Every row comes from one small tree of marks. Brackets hold a mark, then the marks that hang from it, in the order of their numbers. Every link used is in the known rows. Which tree was each row made from?
Known rows:
{z697 z56 {z557 z776}}: [-0.999  3.032 -3.224  0.748  1.263  0.814  1.885  1.510 -1.139 -1.513
  3.235 -0.316 -1.619  1.364 -2.086 -0.594  1.067 -3.124  1.724  0.809
 -1.944  1.243 -1.092  0.077]
{z776 {z557 {z697 z56 z80}}}: [-3.682  2.953 -0.244  0.701  3.312 -0.431  0.318  2.058 -0.864 -1.294
  1.258 -0.799 -1.596 -0.734 -0.851  2.050 -0.360 -0.491  0.794  0.073
 -2.617 -0.014  0.135 -0.514]
{z776 z557 {z697 {z56 z764} z80}}: [-5.749  3.576 -1.136  2.340  2.768 -0.197 -1.472  3.256 -0.444 -1.459
  0.076 -0.446 -1.912 -1.250 -2.390  2.956 -1.121 -0.335  0.610  0.922
 -3.825 -0.248 -0.078  0.342]
{z776 {z557 z697}}: [-2.345 -0.127  0.887  0.366  0.899 -0.661  0.268  0.388 -0.628  0.296
 -0.598 -0.746 -0.783 -1.338  1.330  0.534  0.264  1.192  0.384  1.177
 -0.579 -0.812  0.670 -0.748]
{z557 {z697 z56 {z80 z860}} z776}: [-1.389  2.874 -4.403 -0.429  1.366 -0.403  4.479  0.833 -1.770 -3.938
  1.234 -0.003 -2.400  0.235  0.476  1.250  0.211 -1.958  2.647  0.652
 -2.962  1.391  0.541  0.660]
{z860 {z80 z697}}: [-0.852  0.291 -1.179 -1.265  1.232 -0.121  0.328  0.540  0.082  0.131
  0.276  0.268 -1.072 -0.252  2.304 -2.519 -0.129  2.170  0.991 -1.160
 -3.009  0.493  0.287  0.753]
{z776 z557 {z697 z56 z80}}: [-6.091  5.082  0.213  1.485  3.453 -0.377 -2.185  3.036 -0.576 -0.432
  2.165 -1.036 -1.742  0.302 -2.876  2.032 -0.589 -0.636  0.402  0.853
 -2.703 -0.251 -0.085 -0.692]
{z971 {z56 z697} z860}: [ 0.243  1.024  1.106 -0.344  0.890 -1.131  0.845  2.348  0.066  0.327
 -2.434  1.155 -2.516 -3.109 -5.325 -0.128  0.986  1.451 -1.487 -2.090
 -3.479  0.942  1.670 -1.503]
{z56 {z697 z80 z557} z764}: [-1.197  3.111 -1.358  0.337  3.347  0.554  2.054  1.034 -0.946 -2.219
 -1.643  0.298 -2.610 -4.246 -2.285  1.151 -0.718 -1.060  0.481  0.307
 -4.043  1.199 -0.686  0.424]
{z697 {z80 z860}}: [-0.874  1.916 -2.885 -0.313  1.580 -0.422  1.659 -0.482 -0.743 -2.633
  0.406  0.418 -0.317  0.616 -1.275  0.992 -0.759 -1.110  0.714  0.593
 -1.680  0.743  0.757  0.764]
{z971 {z56 z764} {z860 z80}}: [-0.163 -2.132 -1.456  0.802  1.090  0.290  2.048  1.850  0.299 -1.810
 -4.795  2.214 -1.651 -1.591 -3.733  0.037  0.086  2.188 -0.863 -4.172
 -6.893  0.533  1.203  0.738]
{z80 {z697 z56 z557} z860}: [-1.269  4.435 -4.757 -0.398  1.183 -1.372  2.523  1.846 -0.909 -1.106
  5.396  0.632 -1.081  1.606 -2.181 -3.139  0.435 -1.522  1.782  2.421
 -1.490  1.556  1.171  1.365]
{z557 z776}: [ 0.149 -0.502 -1.939  0.052 -0.488  0.441  0.781 -0.196 -0.632 -0.935
 -0.380 -0.474 -0.942 -0.040  1.245  0.368  0.599 -0.782  1.169  0.469
 -0.899  0.652 -0.421 -0.286]
{z56 z80}: [-0.030 -0.158  1.081  0.647  1.721 -0.324 -0.196  0.146 -0.135 -0.912
 -0.800 -1.192 -0.259 -1.741  0.309  1.760  0.353  0.725 -0.325 -0.131
 -1.085 -0.135 -0.097 -0.060]
{z764 {z56 {z80 z860} {z697 {z557 z776}}}}: [-1.560  1.333 -3.048 -0.585  4.416 -0.355  3.204  1.843 -1.960 -3.344
  0.500 -1.094 -3.085 -0.513 -2.306  0.000  1.352 -1.768  1.093  2.171
 -2.885  1.572  0.215 -0.094]
{z971 {z860 {z80 {z697 z557}}}}: [-1.808  2.376 -2.355 -0.925  3.076 -0.475  2.429  0.512 -0.843 -1.135
  1.477  1.369 -1.446 -0.716 -1.319 -3.353  0.945  1.454  1.342 -1.578
 -6.719  1.483  1.013  0.158]
{z764 {z56 z80 z697}}: [-1.063 -0.463  1.897 -0.665  3.996 -0.608 -0.298  2.569 -0.342 -0.792
 -1.230 -1.179 -1.933 -1.868 -1.250  1.220  0.494  0.807 -0.955 -0.350
 -1.304  0.301 -0.054 -0.737]
{z80 z860}: [-0.045  0.364 -2.249 -0.313 -0.597 -0.567  1.443 -0.641 -0.264 -1.297
  0.700  0.494  0.245  1.123 -0.822 -0.684 -0.114 -0.514  0.472  1.117
  0.233  0.295  1.036  0.721]
{z971 {z56 z80 {z697 {z557 z776}} z764} z860}: [ 0.032  0.806 -1.798  1.539  3.062 -0.516  3.408  2.653 -1.335 -2.875
 -4.327  0.178 -4.280 -6.304 -4.757  1.880  1.680  0.495 -0.115 -0.918
 -7.522  1.768  0.694 -0.699]
{z776 {z697 {z80 z860}}}: [-3.423  3.914 -1.433 -0.066  1.790 -0.845  1.402  0.517 -0.854 -1.800
  0.268  0.198 -1.177  0.168 -0.940  0.844 -0.691 -0.287  0.946  1.411
 -2.065  0.235  0.968  0.355]
{z80 {z697 z56 {z557 z776}} z860}: [-1.155  3.973 -6.761 -0.364  0.749 -0.960  3.286  1.581 -1.663 -2.011
  5.005  0.178 -2.001  1.526 -1.006 -2.732  0.996 -2.303  2.935  2.916
 -2.341  2.132  0.711  1.132]

Write each row's tree:
[-2.679  0.100 -2.181  1.817  1.557 -1.286  2.194  1.718 -0.715 -3.269
 -0.547 -0.744 -1.344 -2.405 -0.451  2.306  0.002  0.676  0.973  1.651
 -2.713 -0.287  1.413  1.059] : {z776 {z557 {z697 {z56 {z80 z860} z764}}}}
[-0.166  2.746 -1.291 -0.714  2.140 -0.884  1.562  1.951 -0.452 -1.374
 -1.954  0.493 -2.814 -1.711 -4.463  0.680 -0.440 -0.187 -0.812 -0.200
 -2.438  1.059  1.257 -0.077] : {z971 {z56 {z697 {z80 z860}}}}
[-3.307  3.450 -3.301  0.039  1.284 -0.412  2.157  0.279 -1.607 -2.746
 -0.132 -0.253 -2.179  0.130  0.231  1.277 -0.168 -1.089  2.112  1.860
 -2.899  0.846  0.573  0.178] : {z557 {z776 {z697 {z80 z860}}}}
[-1.593  0.644 -5.644 -0.473  4.244 -1.566  3.289  2.088 -2.398 -2.928
  2.175 -0.809 -2.124  1.017  0.323 -1.037  1.304 -0.785  2.063  3.042
 -3.455  1.758  0.754  0.862] : {z764 {z56 {z80 {z697 {z557 z776}} z860}}}
[-1.697  1.789 -1.128 -0.616  4.907 -0.819  2.410  2.119 -1.330 -2.376
  0.876 -0.609 -2.141 -0.503 -3.458 -0.368  0.799 -0.901 -0.089  1.649
 -2.021  0.960  0.651  0.060] : {z764 {z56 {z80 z860} {z697 z557}}}
[-1.256  3.010 -3.310  0.380  3.198  0.916  2.198  0.066 -1.900 -2.518
  0.649 -0.564 -1.843 -0.257 -0.635  1.075  0.269 -2.673  1.707  0.768
 -3.680  1.438 -1.202 -0.137] : {z697 z80 {z557 z776}}
[-3.521  3.411 -5.165  1.179  0.899 -0.098  2.788  2.008 -1.297 -4.105
  0.069  0.397 -2.699 -0.249 -1.002  2.048 -0.664 -1.713  2.454  1.516
 -4.174  1.134  0.354  1.377] : {z557 {z776 {z697 {z56 z764} {z80 z860}}}}
[-2.688  1.602 -2.318  1.525 -0.665  0.268  1.095  2.566 -0.582 -1.536
 -0.347 -0.029 -2.340 -0.895  0.171  1.055  0.176 -0.546  1.767  0.826
 -2.544  0.395 -0.370  0.654] : {z557 {z776 {z697 {z56 z764}}}}
[-0.310 -0.125 -0.843  1.868  1.285 -0.049  0.377  1.911  0.123 -2.210
 -0.655 -0.572 -0.801 -2.182 -0.974  2.487 -0.108  0.036 -0.043 -0.592
 -2.362  0.232 -0.322  1.155] : {z697 {z56 z80 z764}}
[-1.714  3.802 -5.501  1.179  2.581  0.181  3.479  1.330 -1.089 -4.200
  1.964  1.069 -1.170  0.488 -4.082  0.836 -0.890 -3.135  1.404  0.957
 -3.825  1.458  0.071  2.118] : {z697 {z56 z764} {z80 z860} z557}
[-0.328  0.276 -4.149  1.116  2.177 -0.646  2.543  1.009 -1.648 -2.387
 -0.737 -0.987 -2.348 -4.104  2.363  0.577  0.792  0.388  2.100  2.120
 -4.583  1.472 -0.333  1.024] : {z56 {z80 {z697 {z557 z776}}} z764}
[-1.146  1.284 -5.731  0.400  0.713 -0.235  5.315  1.020 -1.679 -4.960
 -0.811  0.617 -2.553 -1.269  0.881  2.043 -0.419 -1.565  2.805  0.719
 -4.023  1.440  0.509  1.626] : {z557 {z697 {z56 z764} {z80 z860}} z776}
[-1.354  1.890 -1.633 -0.935  1.454 -0.052  0.158  2.100  0.317 -0.091
  2.514  0.280 -1.347  0.949  0.527 -2.669 -0.021  1.191  1.210 -1.657
 -3.207  0.846  0.086  0.970] : {z860 {z80 {z697 z56}}}
[-5.813  3.866 -3.348  1.971  2.196 -0.763  0.054  2.621 -0.677 -2.768
  0.796  0.085 -1.694 -0.069 -3.131  2.262 -1.253 -0.858  1.089  2.102
 -3.529  0.052  0.981  1.010] : {z776 z557 {z697 {z56 z764} {z80 z860}}}
[ 0.879 -1.736 -2.280  1.634  0.831 -1.150  2.084  1.674 -0.173 -2.435
 -3.864  0.228 -1.207 -2.148 -2.491  2.005 -0.151  1.083 -0.932  0.204
 -2.608  0.183  1.433  1.614] : {z971 {z56 {z80 z860} z764}}
[-0.078  0.514 -2.498  1.558  3.239 -2.121  2.685  3.013 -1.096 -1.566
 -2.290  0.936 -2.373 -4.705 -3.415  0.414  1.191  2.211 -0.344 -0.471
 -7.146  1.438  1.741  0.563] : {z971 {z56 {z80 {z697 z557}} z764} z860}
[-0.747  1.475 -4.556  1.534  0.633  1.048  2.621  1.705 -1.076 -2.553
  1.200  0.193 -1.855 -0.237 -1.580  0.232  0.510 -2.697  1.869  0.913
 -3.025  1.245 -1.078  1.113] : {z697 {z56 z764} {z557 z776}}
[-2.816  1.757 -3.529  1.836  0.460 -0.584  2.378  2.060 -0.942 -3.652
 -0.426 -0.594 -2.452 -1.628 -0.231  2.177  0.386 -0.444  1.879  1.879
 -3.338  0.553  0.594  1.271] : {z557 {z776 {z697 {z56 {z80 z860} z764}}}}
[-3.687  3.921 -3.268  1.130  1.393 -0.555  2.023  2.268 -0.639 -3.131
  0.369  0.840 -1.742 -0.250 -2.226  1.591 -1.204 -0.974  1.285  0.974
 -3.283  0.539  0.746  1.631] : {z776 {z697 {z56 z764} {z80 z860}}}
[-1.244  4.102 -2.551 -0.060  1.839 -0.863  1.091  2.436 -0.626  0.226
  4.705  0.118 -1.280  0.513 -1.431 -2.501  0.568 -0.971  1.230  1.220
 -1.694  1.299  0.037  0.654] : {z80 {z697 z56 z557}}
[ 0.165 -1.376 -2.513  1.149  0.485 -0.703  2.000 -0.310 -0.303 -3.241
 -2.183 -0.063 -0.287 -2.256  0.012  1.930 -0.378  0.586  0.294  1.039
 -1.898  0.134  0.939  1.613] : {z56 {z80 z860} z764}
[-0.570  2.568 -0.274  0.220  3.089  0.316  1.681  0.560 -1.340 -1.701
 -0.336 -1.837 -3.143 -4.038 -0.723  0.824  1.429 -0.918  0.967  1.121
 -2.988  1.210 -0.886 -0.970] : {z56 z80 {z697 {z557 z776}}}
